(in the rows, 128 means zero)
Known rows, with every step that occurs:
P/N/Z/T/G/Q: [149 127 170 124 149 129 116 189  87 121 117 154  26 117 109 146 128 152
  73 125 132 125]
C/Z/T/G/Q: [144 123 168 109 144 142 114 179 100 118 130 174  64 114  99 129 141 146
 106 140 167 110]
G/Q: [151 131 162 124 134 127 100 167  80 157 133 127  70 134 105 168 159 160
  98 140 196 127]
T/G/Q/P/C/Z: [152 119 163 112 126 154 105 152  96 104 123 135  89  83 121 145 139 140
 135 134 147 107]
C/Z: [143 139 145  93 113 156 118 174 103 142 127 127  97 108 104 142 175 148
 150 148 183 102]
T/G/Q/P/N/Z: [154 125 155 134 117 124 106 175  96 121 115 109  25 104 124 162 136 148
  71 116 107 136]
N/P/C/Z: [148 147 142 106 111 151 115 162  89 129 106 103  87  97 112 148 129 147
 149 136 123  93]
A/P/Q: [182 137 162 132  95 132 118 196  94 135 121  67  58 111  96 179 151 146
 130 119 172  99]
T/G/Q: [167 111 175 122 149 130 111 180 101 135 124 160  60 129  97 146 153 156
  82 134 185 114]
Q/P/C/Z/T: [108 134 131 107 132 154  82 171  89 101 132 105 101  92 113 156 127 123
 149 140 113  94]
Q/P/N: [146 117 148 128 117 133 104 186  78 113 116  65  63 113 133 192 194 129
  87 126 138 117]
Q/P: [134 106 129 129 112 128  67 168 109 122 137  82 107 121 112 178 171 126
 106 137 148 104]
N/P/Q/G/T: [142 122 155 154 135 113 113 155 126 128 141 111  58  97 115 143 118 109
 114 120 155  89]
P/C/Z: [148 139 152  98 131 161 115 168  87 131 116 115  95  94 113 151 147 151
 151 141 159 101]
N/P/Q/G: [168 102 147 138 139 118 130 199 129 110 120 110  54 115 114 142 135 137
 113 112 145  83]
N/Z/A/P: [141 145 171 137  87 139  81 199 109 135 130  71  51 132  66 168 122 135
 134 122  76 105]
T/G: [171 101 155 110 152 141 109 204 122 123 113 142  78 130  89 137 162 144
  85 135 156  87]
Q/P/C/Z: [139 129 145 109 118 156  96 155  92 115 124 103 104  87 121 159 147 137
 152 137 142 102]
C/Z/T/G: [142 116 148  95 149 156 113 203 124 103 120 161  81 109  90 117 145 131
 117 140 135  79]
G/T: [127 141 150 135 131 127  83 147 102 157 146 103  88 114 103 164 148 118
 110 142 176 105]
A/P: [153 134 145 134  97 132  85 187  91 139 130  74  87 130  77 185 158 133
 134 138 128 114]
A/P/N: [161 139 161 131 103 136 119 201  64 127 112  57  47 120 105 199 186 137
 108 127 124 125]
N/Z: [144 139 131 119 122 128  89 178 108 157 121 107  65 125  99 156 126 158
 102 131 128 118]
G/Q/P/C/Z: [139 130 155 114 117 153  97 145  83 116 128 114  95  86 126 160 140 143
 147 136 156 115]

Rows:
[150  95 154 136 124 124  78 162 111 110 137 128  83 117 112 162 156 132
  87 132 157 115]  T/G/Q/P
[137 120 184 158 131 127 108 170 126 118 153 103  50  96  98 151 122 103
 133 115 145  90]  Z/A/P/Q/G/T
[162 108 181 131 124 146 137 207 131  97 135 112  51 101  97 141 143 129
 157 113 143  85]  C/Z/A/P/Q/G
[112 143 132  95 130 153 101 187  98 122 131 127  94 110 101 143 149 132
 148 148 146  93]  C/Z/T
[108 137 143 113 132 149  84 162  79 104 135 119  90  91 118 157 122 129
 144 139 127 108]  G/Q/P/C/Z/T
[163 108 174 144 128 129 120 210 132 106 133 102  33 109  95 149 117 134
 131 104 113  94]  N/Z/A/P/Q/G
[117 148 141 109 123 155  91 181  80 109 126 102  90  97  95 160 123 126
 163 141 104  99]  A/P/C/Z/T
[147 123 173 114 156 146 112 176  89 112 122 167  60 104 103 136 122 148
 107 134 153 109]  P/C/Z/T/G/Q
[111 138 126 124 124 129  82 190  88 113 124  86  51 109 119 171 125 129
  96 125  80 117]  Q/P/N/Z/T
[141 113 162 131 131 131 109 186  78  94 120 102  43 108 131 178 170 127
  73 122 127 122]  Z/T/G/Q/P/N
[115 142 138  99 141 157  97 182  84 115 125 115  92  99 106 149 128 135
 148 142 127  94]  P/C/Z/T
[140 142 184 116 122 146 114 211 101 137 113  86  18 131 100 155 139 152
  93 113  96 101]  P/N/Z/A
[112 144 122 116 136 131  75 191 101 135 128 111  68 124  95 152 112 141
 109 134 103 107]  N/Z/T
[137 138 190  98 129 172 114 192 102 124 120 105  68 113  95 141 140 145
 145 128 130  77]  P/C/Z/A
[154 139 187 131 102 147 123 215  73 121 113  54  32 127  96 191 179 132
 110 119 102 110]  Z/A/P/N
[147 116 167 119 156 132 101 186  98 122 128 162  59 128  96 142 139 146
  85 136 161 110]  Z/T/G/Q
[173 146 190 120  83 152 132 203 105 125 123  73  45 105  89 158 145 142
 153 116 157  84]  C/Z/A/P/Q
[154 103 162 139 147 133  74 160  86 106 122 107  82 103 121 174 124 140
  92 123 128 111]  T/G/Q/P/C
[131 108 144 138 123 120  69 164 113 106 139 132  67 109 110 154 121 129
  86 129 117 118]  N/Z/T/G/Q/P
[130 105 150 124 120 135  84 159 111  97 142 143  85 102 113 146 146 123
 109 136 144 109]  C/Z/T/G/Q/P
[151 147 189 121  93 157 134 206  76 117 114  64  33 114  98 179 181 133
 132 123 108 109]  C/Z/A/P/N
[138 111 143 120 140 134  94 204 117  92 114 128  48 107 106 142 129 126
  77 122  81  98]  Q/P/N/Z/T/G
[142 115 162 148 152 122 111 160 123 127 150 120  66  95 116 148 132 114
 117 123 184  95]  P/Q/G/T
[143 121 164 159 132 120 105 160 119 121 151 105  63  92 105 158 128 105
 131 123 162 103]  A/P/Q/G/T
[176 136 189 130  92 141 119 209 104 130 123  62  43 119  86 169 142 142
 131 111 152  84]  Z/A/P/Q
[144 106 146 109 161 143  99 212 121 107 118 146  78 127  86 135 142 132
  91 136 127  79]  Z/T/G
[150 134 180 136 122 149  83 193  80 122 117  59  70 120  83 186 119 136
 133 120  88  95]  Z/A/P/C
